Each row was made from one small tree. The marks that hang from a mark follow it in brackets, in the order of their numbers. Every link used is in the known rows. Write each row's tree.
Known rows:
q492[q107 q371[q711] q744[q596[q2]]]: [-2.35  3.11 -1.21  1.27 -0.89  0.99  0.53  0.01 -0.88 -2.16 -0.94  3.29
  0.59 -1.43  1.68 -2.29 -0.52  0.79  0.66 -0.85 -0.68 -3.14 -3.96]
q492[q18[q114] q371[q711]]: [ 2.29 -1.20 -1.10  1.24 -3.25 -1.27 -1.64  0.33  1.02 -1.03  0.17  1.56
 -0.15  2.73  0.09  0.37  2.75 -0.28 -0.74  2.39 -1.46 -0.74  1.88]
q107[q492[q18]]: [ 0.81 -1.04  0.52 -0.69  0.21 -0.48 -2.71 -0.21  0.50  1.99  0.27 -1.52
 -2.56 -0.42 -0.38  0.39  1.13 -0.96 -1.09 -0.14  1.38  2.21  2.27]
q114[q18]: [-0.39 -2.10 -0.10 -0.53 -0.62  1.54 -3.16 -2.53 -1.10  0.34  0.84 -0.54
 -4.42 -0.92 -1.67  0.81  1.93 -0.57  1.32  0.61  2.43  1.30  2.78]
q492[q18[q114] q107 q371[q711[q2[q184]]] q744]: [ 1.53  1.74  0.30  2.01 -4.04 -0.13  0.51  2.29 -2.35 -3.03  1.20  1.56
  0.82  4.19  1.44  1.19  0.17  3.02 -0.53 -0.30 -1.10 -2.81 -2.13]
q492[q18[q114] q744[q596]]: [ 0.99  0.27 -1.95 -1.98 -0.16  2.50 -0.85 -3.16 -0.83 -0.13  0.54 -1.99
 -0.73 -0.67 -0.57  2.10  1.32  0.15 -0.16  0.55  0.02  0.98  1.74]
q18[q492[q371[q711] q744[q596]]]: [-0.42  1.63 -1.32  0.96 -0.21 -0.73  0.36 -1.20  1.26  0.20 -0.19  1.30
  1.28 -1.84  2.04 -1.46  0.52  0.30 -0.53  1.31 -1.48  1.16 -2.11]
q371[q711[q2]]: [-0.61 -3.87 -1.22  0.80 -0.04  0.22 -0.74 -0.02 -0.66 -0.25  0.53  0.75
 -4.07 -0.84 -1.15 -0.39  2.64 -0.11  2.29 -1.34  1.24  0.61  1.35]
q596[q744]: [-1.48 -3.12 -0.92  0.23  0.20  0.82 -0.75 -4.27 -0.79 -0.13  0.54  0.14
 -0.75  0.69 -2.42  0.37 -1.67  0.02  0.92  0.81  0.64  1.03  3.29]
q114[q18[q492[q107 q371 q744]]]: [-1.05  2.77  0.94  1.71 -1.43 -0.33 -0.05 -1.10 -0.84  0.50  0.74  0.32
  1.01  0.98  0.69 -0.86 -2.23  0.72 -0.77  1.36  0.84  0.34 -3.36]
q114[q18[q492[q107 q744[q596[q2[q184]]]]]]: [-2.12  3.73  1.90 -0.68  2.07  4.17  0.47  0.96 -3.55 -1.16  0.45 -0.16
 -0.82 -3.30  0.76  2.20 -1.11  1.98 -0.46 -2.13  1.65 -2.25 -2.75]
q18[q114]: [ 0.81 -4.03  0.04 -1.05  0.84  0.02 -1.19 -1.69  0.60  0.48  0.46 -2.03
 -0.79  0.36 -3.30  0.79  0.83 -2.14  1.34  0.63 -1.18 -0.21  3.73]
q744[q492 q596]: [-0.57 -0.59 -0.34 -2.36  2.91  1.30 -1.10 -1.81  2.52  1.46 -0.25 -2.84
 -0.32 -4.07 -0.93 -0.18  2.19 -1.58  1.60 -1.33  1.02  2.72  2.93]
q184[q2]: [-0.77 -3.52  0.95 -0.25  1.51  1.23  0.09 -0.58  0.52  0.74  0.68 -1.14
 -4.36 -0.75 -2.01 -0.93  0.49 -2.54  0.38 -1.13  1.35  1.34  1.06]
q711[q2 q371]: [-0.10 -6.03 -1.08 -1.86  2.25 -1.63  2.91  0.12 -1.88  1.84  1.10 -0.64
 -2.38  0.75 -2.13 -1.29 -0.79 -3.01  3.42 -2.99  2.57  2.53  2.79]
q18[q114 q492[q371 q744]]: [ 0.85 -1.00  0.55  0.80  1.11 -1.86  1.57 -1.02  0.95  1.33  0.15 -1.46
  3.34  2.06 -1.05 -0.71 -2.37 -1.30 -1.21  1.99 -1.83  1.41 -0.24]
q18[q492]: [-0.42 -3.03  0.82  0.30  2.41 -0.29 -0.43 -0.67  0.91  1.97  0.64 -1.82
 -0.92 -0.83 -2.37 -0.25 -0.13 -1.81  0.16  0.31 -0.32  1.32  2.00]
q2[q184 q711[q371]]: [ 1.43 -4.55  0.89 -1.47 -0.38 -1.64  0.59  1.92 -1.25 -0.46  0.16  1.36
 -1.28  1.88 -1.42  1.55 -1.46  0.76  1.78 -0.28 -1.29 -2.16  2.77]
q744[q492[q107] q596]: [-1.15  1.06  0.07 -1.96  1.86  1.20 -0.74 -1.15  2.31  0.72 -0.21 -2.59
  1.07 -3.68 -0.64 -0.40  1.15 -1.20  2.00 -2.06  0.32  0.14  1.02]
q114[q18[q492[q744]]]: [-0.73  0.11 -0.11  0.60  0.38  1.68 -1.32 -2.38 -1.32  1.10  0.93 -1.25
 -2.44 -1.28 -0.59  1.10 -0.41  0.99 -1.01  1.25  2.15  2.66 -0.49]
q2[q711]: [-0.43 -3.33  0.22  0.01 -0.24  0.18 -1.49 -0.44  0.38  0.12 -0.78  0.58
 -2.57  0.08 -1.90  0.87 -0.02  0.91  1.60  1.15 -0.93 -1.39  1.77]
q18[q114 q492[q371[q711] q744]]: [ 1.05 -0.31 -0.87  1.92 -0.86 -2.11  0.59 -0.23  1.36 -0.19 -0.05  0.70
  2.56  1.18  0.32 -0.31 -0.53  0.38 -1.64  2.63 -2.69  0.23 -1.23]
q107[q492[q371[q711[q2[q184]]] q744[q596]]]: [ 0.11  1.93  0.27 -0.65  0.14 -1.18  0.30  0.98 -0.65 -0.61  0.20  1.20
 -0.16 -1.61  3.09 -0.76  0.92  1.39  0.31 -2.20 -0.13  1.53 -1.82]

Write each row's tree:
[ 1.14  0.29  0.71  0.82 -0.09 -0.90 -1.33  0.11  2.29  1.42  0.11 -1.40
  0.63  1.72 -0.08 -1.39  1.03 -0.93 -0.96  0.91  1.64  3.02  1.92] -> q744[q492[q18 q371]]
[ 0.56  1.31 -1.16  1.63 -1.80 -1.94 -0.06  0.93 -0.63  0.56  0.18  1.52
 -1.79  1.30  3.01 -1.23  0.50  1.55 -1.59 -0.38  2.15  3.24 -2.45] -> q107[q492[q18 q371[q711[q2]] q744]]
[ 0.14 -3.44  0.51  0.84 -0.40  0.65 -1.37  1.33 -1.53 -1.39  1.35  0.73
 -3.65 -0.02 -1.01  0.94  2.59  1.11  1.77 -1.66  0.35 -0.72  2.11] -> q371[q711[q2[q184]]]
[-1.31  0.34  0.58  1.27  0.45  0.11  0.04 -1.38 -0.10  1.03  0.96 -1.68
  0.77 -0.13 -1.30 -0.46 -2.48  0.19 -0.62  0.10 -0.74 -0.59 -1.97] -> q18[q492[q107 q744]]
[-0.66  1.13 -0.37 -1.59  1.87  1.00  1.56 -1.59  0.25  0.54  0.23 -2.60
  2.94 -2.32 -0.78  1.26 -1.37 -0.56  0.29 -0.43 -2.23 -1.11 -1.29] -> q18[q114 q492[q107 q744[q596]]]
[-1.78  3.19 -0.50 -1.00  0.29  2.56 -0.37 -2.38 -1.36  0.37  0.50 -1.20
 -0.62 -3.67  0.76  1.21 -0.24  1.02  0.25 -0.56  1.22  0.30 -2.44] -> q114[q18[q492[q107 q744[q596]]]]
[ 1.15  1.70 -0.09  1.11 -3.04 -0.65 -0.14 -1.19 -0.66 -0.69  0.54 -0.21
  2.24  4.18 -0.19 -0.32 -1.63  0.13 -0.98  1.60 -1.10 -1.38 -1.11] -> q492[q18[q114] q107 q371 q744]
[ 1.83 -0.86 -0.46 -0.06 -0.83 -2.80  0.68  2.89  0.45  0.48 -0.40  0.59
 -0.50  1.10  1.63  0.07  2.15 -0.53 -0.66 -0.38  0.43  1.71  0.40] -> q107[q492[q18[q114] q371[q711[q2]]]]
[-0.19  1.56  1.29  0.00  1.98  0.70 -0.17  2.82  1.48 -1.61 -1.01  1.50
  0.97 -2.39  1.45 -0.90  2.24  0.28  0.07 -1.60 -0.02 -0.84  0.52] -> q744[q492[q371[q711]] q596[q2[q184]]]
[ 1.11  2.85  0.23 -1.86  0.04 -0.20  0.56  0.49  2.40  0.16 -0.60 -2.01
  4.11 -0.19  0.77  0.21  1.36 -1.35  0.22 -0.44 -0.52 -0.05  0.75] -> q744[q492[q18[q114] q107 q371] q596]
[ 0.61 -0.39  0.38  1.48 -1.22 -2.76  0.82  2.05  1.98 -0.49 -0.17  1.00
  3.53  0.92 -0.11 -0.35  0.00 -0.81 -0.29  1.44 -3.73 -2.84 -1.05] -> q18[q114 q492[q107 q371[q711]]]
[ 0.67  1.08 -1.59 -0.10  0.12 -0.98  1.32 -0.91  1.53 -0.28 -0.51  0.35
  3.11 -1.40  1.41 -0.11  0.63 -0.06 -0.67  1.51 -2.83  0.34 -1.32] -> q18[q114 q492[q371[q711] q744[q596]]]
[-1.79 -2.27  1.35  0.66  1.37  2.14  0.67  0.81 -3.07 -2.41 -1.15  2.77
 -1.03  0.97 -1.66  2.78 -3.23  3.53  0.09  0.11  0.01 -3.61  1.64] -> q596[q2[q184 q711] q744]
[ 1.43  1.94  2.02 -1.72  2.24  1.40  1.93  4.83  0.58 -1.59 -2.30  0.42
  2.30 -0.11  1.01  2.70  0.54  1.78 -0.77 -0.47 -0.52 -2.28  1.01] -> q744[q492[q18[q114] q371] q596[q2[q184 q711]]]
[ 0.00 -5.04 -0.21 -1.65  1.04 -1.25  3.57  2.35 -0.25  0.61 -0.56  1.32
 -3.62  0.17 -0.72 -0.01 -1.90 -1.20  0.90 -1.14  0.83 -0.02  0.14] -> q184[q2[q711[q371]]]
[-1.25  1.09 -2.00 -1.78 -0.04  1.39  3.31  1.96 -3.23 -1.02 -1.30  2.53
 -0.88 -0.36  1.44  1.05 -2.92  1.99  0.79 -1.89  1.30 -3.40 -2.89] -> q492[q18 q107 q744[q596[q2[q711[q371]]]]]
[ 0.32  3.95 -1.00  0.43 -2.31 -0.13 -1.16  0.94  2.60 -0.79 -0.57  0.90
  1.62 -1.33  2.76 -0.98  2.99  0.52 -0.17 -0.23 -0.04 -0.37 -0.96] -> q744[q492[q18 q107 q371[q711]] q596]
[-0.43 -0.11 -0.18  2.11 -3.33 -2.01 -1.71  0.05  1.22 -1.23  0.12  2.36
  0.37  1.36  0.12 -2.18  0.68 -0.33  1.22  0.89 -2.04 -2.86 -0.80] -> q492[q107 q371[q711]]
[ 2.05  1.13  0.19 -0.18 -0.91 -2.10 -0.57 -0.72  0.54  1.09 -0.09 -1.20
  1.57  2.52  0.84 -0.08 -1.15 -0.46 -2.44  1.56 -0.33  2.26 -0.01] -> q107[q492[q18[q114] q371 q744]]
[-2.36  4.88 -0.65  1.13 -0.27  1.57  1.20  1.13 -1.54 -1.45 -0.89  3.19
  0.32 -3.06  3.07 -0.56 -0.12  1.67 -0.79 -0.35  1.08 -1.86 -5.35] -> q114[q18[q492[q107 q371[q711] q744[q596[q2]]]]]
[-1.92  0.77 -0.20 -0.34  2.24  1.29  1.23 -1.65 -0.89  0.07 -0.92  0.82
  0.10 -0.76  0.02 -2.44 -1.49 -1.22  0.90 -0.79  1.04  0.34 -1.15] -> q492[q371 q744[q596[q2]]]
[ 0.36 -0.75  1.83  0.35  0.77 -2.56  1.66  1.14  1.54  1.05  0.10 -1.15
  4.39  1.67 -1.53 -0.76 -1.91 -2.49  0.17  0.92 -2.87 -1.80 -0.07] -> q18[q114 q492[q107 q371]]
[ 0.03  3.76  1.91 -0.57  0.82  0.77  0.73  3.30 -1.58 -0.91 -1.86  2.01
  0.09 -0.17  3.11  1.26 -1.83  3.23 -2.00 -0.54  0.07 -1.36 -2.56] -> q107[q492[q18 q371 q744[q596[q2[q184 q711]]]]]
[-1.74  3.71 -0.09  0.55 -0.24  1.89  1.08 -0.30 -1.85 -0.80 -0.35  1.33
  0.63  0.46  1.23 -1.63 -1.63 -0.01 -0.23 -1.04  1.35 -1.67 -3.01] -> q492[q18 q107 q371 q744[q596[q2]]]
[ 0.64  0.47 -0.23  1.79 -2.27 -0.17 -1.55 -2.23 -0.43  0.51  0.84  0.44
 -0.67  3.52 -0.01 -1.52 -0.90  0.23 -1.12  1.97  1.03  1.82 -0.03] -> q492[q18 q371 q744]
[ 0.17  0.84  0.35  0.34 -0.56  0.83 -1.93  0.16  1.54  0.60  0.55 -2.22
 -0.35  0.22 -0.81  0.20  0.91  0.10 -0.48 -0.59  1.49  0.45  1.01] -> q744[q492[q18 q107]]
[ 1.90 -1.62  0.26 -1.58  0.60 -0.83 -1.71  0.09  0.67  1.49  0.10 -2.32
 -1.08  0.05 -1.02  1.74  1.35 -1.38 -1.28  0.30 -0.04  1.55  3.02] -> q107[q492[q18[q114]]]
[ 2.21 -0.24  0.41 -0.21  0.16 -1.11 -0.43  0.57  2.48  1.04 -0.15 -2.09
  2.22  2.22 -0.61  0.03  1.11 -1.47 -1.11  1.12  0.36  2.31  2.65] -> q744[q492[q18[q114] q371]]
